Every row comes from one small tree of marks. Brackets hold a mark, then the marks that hang from it, in the order of their numbers. Every link used is in the known rows. Which tree was each row made from?
Known rows:
[z_9 [z_43 z_798]]: [  1 -11 -11   7  10  -3 -17 -24  -2  -3 -13   1  -5  -8  20  -2   7 -15
   0 -10   0 -15  -3]
[z_877 [z_757 z_574 [z_798 [z_43 z_9]]]]: [ -9  10  14  -4  -9  11   7  -8   2  -1   7  16   3   3 -12   8  13  22
   6  13 -10   1  12]
[z_70 [z_757 z_574 z_798]]: [ -3   7  -1  -3   4   6  13 -13   6  -4   9  -5   9   6   0   9 -11  -4
   4 -10  -2  -5  -6]
[z_343 z_574]: [  6  -4  -5  10  16   3  -6 -14 -14  -1 -12   5   5  -6  26   1  -2  -6
  -7 -14 -10   1 -11]
[z_343 [z_574 z_757]]: [  8  -2  -6  11  20   3   1 -10 -14  11 -24   1  13   1  24   8  -7 -10
  -4 -13  -3  13   0]
[z_574 [z_757 z_250 z_877]]: [ 4 -3  0  5  2 -4  8  6 -3  6 -5 -9  2  2  9  1 -8 -1 -7  2  6 16  9]
[z_70 [z_757 z_250 z_574 z_877]]: [ -3  -2   7  -4  -2   1   8  -5  10  -1  16  -1   5   7  -3   2 -15  14
   1   1  -6   7  -7]
[z_798 [z_43 z_9]]: [ -1  -3   9   4  -4   0 -11 -18  -5  -7  -6  25  -3  -9  14   7  13 -12
  -3  -7 -12  -7   3]
[z_757 z_574 [z_798 z_43] z_877]: [-11   7  10   5 -11   4   7  -4  10  -9   2  -5  -1   0 -23  -8  -1  31
   2   3  -8  -4  10]
[z_574 [z_757 [z_250 z_95]]]: [ 10  -1 -11   5   8  -6  -7  11  -3  11 -13   4   7   1  17   4  -4 -30
   0  -6  11  12  -3]
[z_908 z_95]: [ 12   4  -5 -10  12  16 -12  -3  -8  -1  -2   3   2  -5  18   8   2 -30
 -12  -2  -7  -2  -5]
[z_250 z_95]: [  7   0 -16   6  11   5 -19  -6  -3  -6  -4   8   5  -7  30  -2  -1 -38
  -5  -8   9  -7 -13]
[z_798 z_43]: [  5  -4   3   5   2   2  -8  -9  -7  -6  -6  15  -4  -9  18  -1   0 -15
  -6 -13 -12  -4   3]
[z_70 [z_757 z_250 z_798 z_877]]: [  0  -5  10  -4  -4 -11  11   2   6 -10  19 -12   0  -2 -10  -5  -8   4
   5  -4   1  -7   0]
[z_574 [z_757 z_250 z_798 z_877]]: [  1   2   1   5  -3 -11  18  11   0   3  -2 -21  -1   2 -10  -3  -5  10
  -1   1   9   9  14]
[z_877 [z_757 [z_250 z_95] z_574]]: [ 4  6 -6 -5  4 12 -7 13  2 10  8 12  7  7 12  3 -3 -3  0 14  3 13 -8]
[z_343 [z_574 [z_757 [z_250 z_95] z_798]]]: [  8   0  -6   8  11 -14  -3  15  -5  11 -21  -5  10   1 -10   1   1   1
  11  -9   5   8  -5]
[z_250 [z_95 [z_43 z_798]]]: [  6 -13 -21  -4  14  -5 -31  -8  -6  -1 -14  -3  -5  -7  20  -2   7 -36
   1   2  16 -22 -17]
[z_908 [z_95 z_43]]: [  8  -6  -8 -16   8  13 -15   4 -12   8  -5   4 -11  -2   7   3   6 -33
 -13   1  -3  -8  -6]
[z_908 [z_95 [z_43 z_9]]]: [  2  -6  -2 -17   1  10 -19  -6 -11   7  -4  14 -11  -2   3  12  20 -30
 -11   7  -3 -10  -9]
[z_250 [z_95 z_43]]: [  3 -12 -17   0   7   2 -23   1  -6   2  -8   9  -8  -4  19  -6   3 -39
  -7  -5  13 -12 -14]
[z_70 [z_757 [z_250 z_95] z_574 z_877]]: [ -2  -3   0  -4   1   1  -6   2  17  -1  14   4  11   6  -6   0 -12  -1
   7   3   4   3 -16]
[z_757 [z_798 [z_43 z_9]]]: [ -5   1  11   4  -8  -6  -3 -14  -2 -11  -2  13  -5  -9  -4   3  16  -1
   3  -7  -8 -13   7]
[z_757 z_798]: [  3   4  -7   4   4   0   6  -8  -6 -10  -3  -8  -2  -6  14  -2   1 -13
  -6 -12   3  -8   1]
[z_574 z_757]: [  7   2  -9   7  12   5   5  -9 -10   6 -15  -2   8   1  31   9  -7 -28
 -10  -9   6  10   5]
[z_343 [z_574 [z_757 z_798]]]: [  4   4  -4  11  15  -3  10  -5 -11   7 -21 -11  11   1   5   5  -3   1
   2 -13   0   7   5]
[z_877 [z_757 z_250]]: [ 10  -2  -1  -4   6   5   4   8 -12   4  11   7  -3  -2  26   1  -3  -7
  -7   6  -4  11   4]

Which tree is each row?
[  5   0  15  -4  -5  -4   9  17  -5  -1  11   8  -8  -4  -8  -5   3  12
   4   3 -12   3  16] | [z_877 [z_757 z_250 [z_798 z_43]]]
[  5 -19  -6  -9   5 -11 -17  11  -1   6   6  14  -6   0   6  -2  -4 -37
   5  -7   7 -10 -18] | [z_70 [z_757 [z_250 [z_95 z_43]]]]
[  5  -3  -7   6   5  -5  -7  12   4   6  -6  -4   8   0   6  -2  -6 -14
  -2   5  16  11  -1] | [z_574 [z_757 [z_250 z_95] z_877]]
[ -1 -12  -9  -5   3  -7 -18 -25 -12   0 -11   2 -11  -6  18   8  18 -18
  -2   4   7 -20 -10] | [z_95 [z_43 z_9 z_798]]
[ -9   9  -3   3  -5   7  11  -8   8  -8   3 -18   2   3  -8  -5  -4  21
  -5   4   4  -2   1] | [z_757 z_574 z_798 z_877]
[-10   4  14   1 -18  -7   9   8   9  -4   3  -5  -8   2 -34  -9   0  45
   6   4 -13   3  11] | [z_757 z_250 z_574 [z_798 z_43] z_877]
[ -2   8  14  -5 -10   2  13  16   1   6   8   7  -5   5 -20  -1   1  31
   7   9 -15  10  15] | [z_877 [z_757 z_250 z_574 [z_798 z_43]]]
[ -3  11  11  -3  -3  13  10   2   1   0   6   5   2   3  -8   1   0  19
   3   8 -10   4  14] | [z_877 [z_757 z_574 [z_798 z_43]]]
[ -2 -11 -12  -1   0   0 -27  -8  -5   2  -8  18  -8  -4  16   2  15 -37
  -4   1  13 -16 -17] | [z_250 [z_95 [z_43 z_9]]]
[  1  -1   6   8   4 -12  14   9  -5   7 -11 -18   5   2 -17  -4  -4  30
   4  -1   0  12   7] | [z_343 [z_574 [z_757 z_250 z_798 z_877]]]
[  6   4  -4   3   0 -12  18   9  -6   8 -10 -12  -3   2   1   4  -3  -5
   0  -8   4  11  11] | [z_574 [z_757 z_250 z_798]]
[ 7  2  2 -5  0 -1 13 13 -9  0 13 -5 -5 -1  6 -3  0  2 -1  5  0  4  9] | [z_877 [z_757 z_250 z_798]]
[ -6   2   9  -6  -8  -4  17   1  12  -4  18 -13   3   7 -22   0 -11  24
   7   1  -3   1  -2] | [z_70 [z_757 z_250 z_574 z_798 z_877]]
[ -5   0   2  -2   4  13   5 -17  10  -7  14  -2  13   5   9   4 -16  -1
  -2   0   0   1  -7] | [z_70 [z_757 z_574 z_877]]
[ 1 11 -5 -5 -1  5  2 18  4  7  9  0  5  7 -8  0  0  8  7 13  7  6 -3] | [z_877 [z_757 [z_250 z_95] z_574 z_798]]
[ -8   6   2   1 -12  -3  14   6   6  -3   6 -16  -6   5 -19  -6  -3  34
   0   5  -2   4   3] | [z_757 z_250 z_574 z_798 z_877]
[ -6   9   6   4  -6   3   6  -6   3  -3  -6   3  -3   0 -13   0   0  17
   2  -7 -13  -2   6] | [z_757 z_574 [z_798 z_43]]
[ -2   2   9   8  -2  -4   9   1   4  -5  -6  -9   4  -4 -14  -3  -3   6
   1  -2   3   1  22] | [z_574 [z_757 [z_798 z_43] z_877]]
[-16   7  15   4 -18   2   2 -14  11  -9   2   4  -1   0 -27   1  12  33
   4   9  -7  -7   7] | [z_757 z_574 [z_798 [z_43 z_9]] z_877]
[ -8  -4  19   2 -20 -16   1   0   5 -11   6   6 -12  -8 -28  -5  16  27
   7   4  -9  -7  10] | [z_757 z_250 [z_798 [z_43 z_9]] z_877]
[-2 13 -2 -3  3 17 14 -1 -2  1  9 -6  6  7  7  3 -4  9 -3  9  1  5  6] | [z_877 [z_757 z_574 z_798]]
[  1   4 -12   1   0   1 -10   6   3   6  -5   9   1   4   7   2  -2  -5
   0  -1   0   7 -15] | [z_757 [z_250 z_95] z_574]
[ -1  -4   8   4 -10 -14 -11  17  10 -11   5   1  -6  -9 -26 -17   5  10
   9   1   0  -9   3] | [z_757 [z_250 z_95] [z_798 z_43] z_877]
[ 0 10  1 -7 -4  6 19 12 -3  7 11 -5 -1  8 -5  3 -2 23  2 11 -3 11  7] | [z_877 [z_757 z_250 z_574 z_798]]
[-5  1 -1  1 -8  3  6  0  3  1  5 -5 -4  5  0 -3 -6 24 -7  6 -5 10 -2] | [z_757 z_250 z_574 z_877]
[ -9  -8  -8  -5 -11  -4 -18   4   1  14  -8  19 -12   7  -7   5  15  -4
   2   8   4  -2 -19] | [z_757 [z_250 [z_95 [z_43 z_9]]] z_574]
[  1 -13  -9   0   1  -8 -12  19   0  14 -10  -3  -6   4  -6  -7  -2 -17
  -3   7  19   6  -3] | [z_574 [z_757 [z_250 [z_95 z_43]] z_877]]
[ -7   5  -5   1  -9  -3  -1  12  14  -4   5 -12   1   3 -22  -8   0  20
   5   8   9  -1  -8] | [z_757 [z_250 z_95] z_574 z_798 z_877]
[ -2  -5  17   0  -2  -4   4  -7  11 -18  16  -1   4  -8 -14  -5  -7   0
   8  -8  -5 -15   8] | [z_70 [z_757 [z_798 z_43] z_877]]
[ -7   5   4  -3  -1   8  14 -13  14 -10  16 -13  10   5  -9   1 -12  11
   4  -2   3  -7  -2] | [z_70 [z_757 z_574 z_798 z_877]]
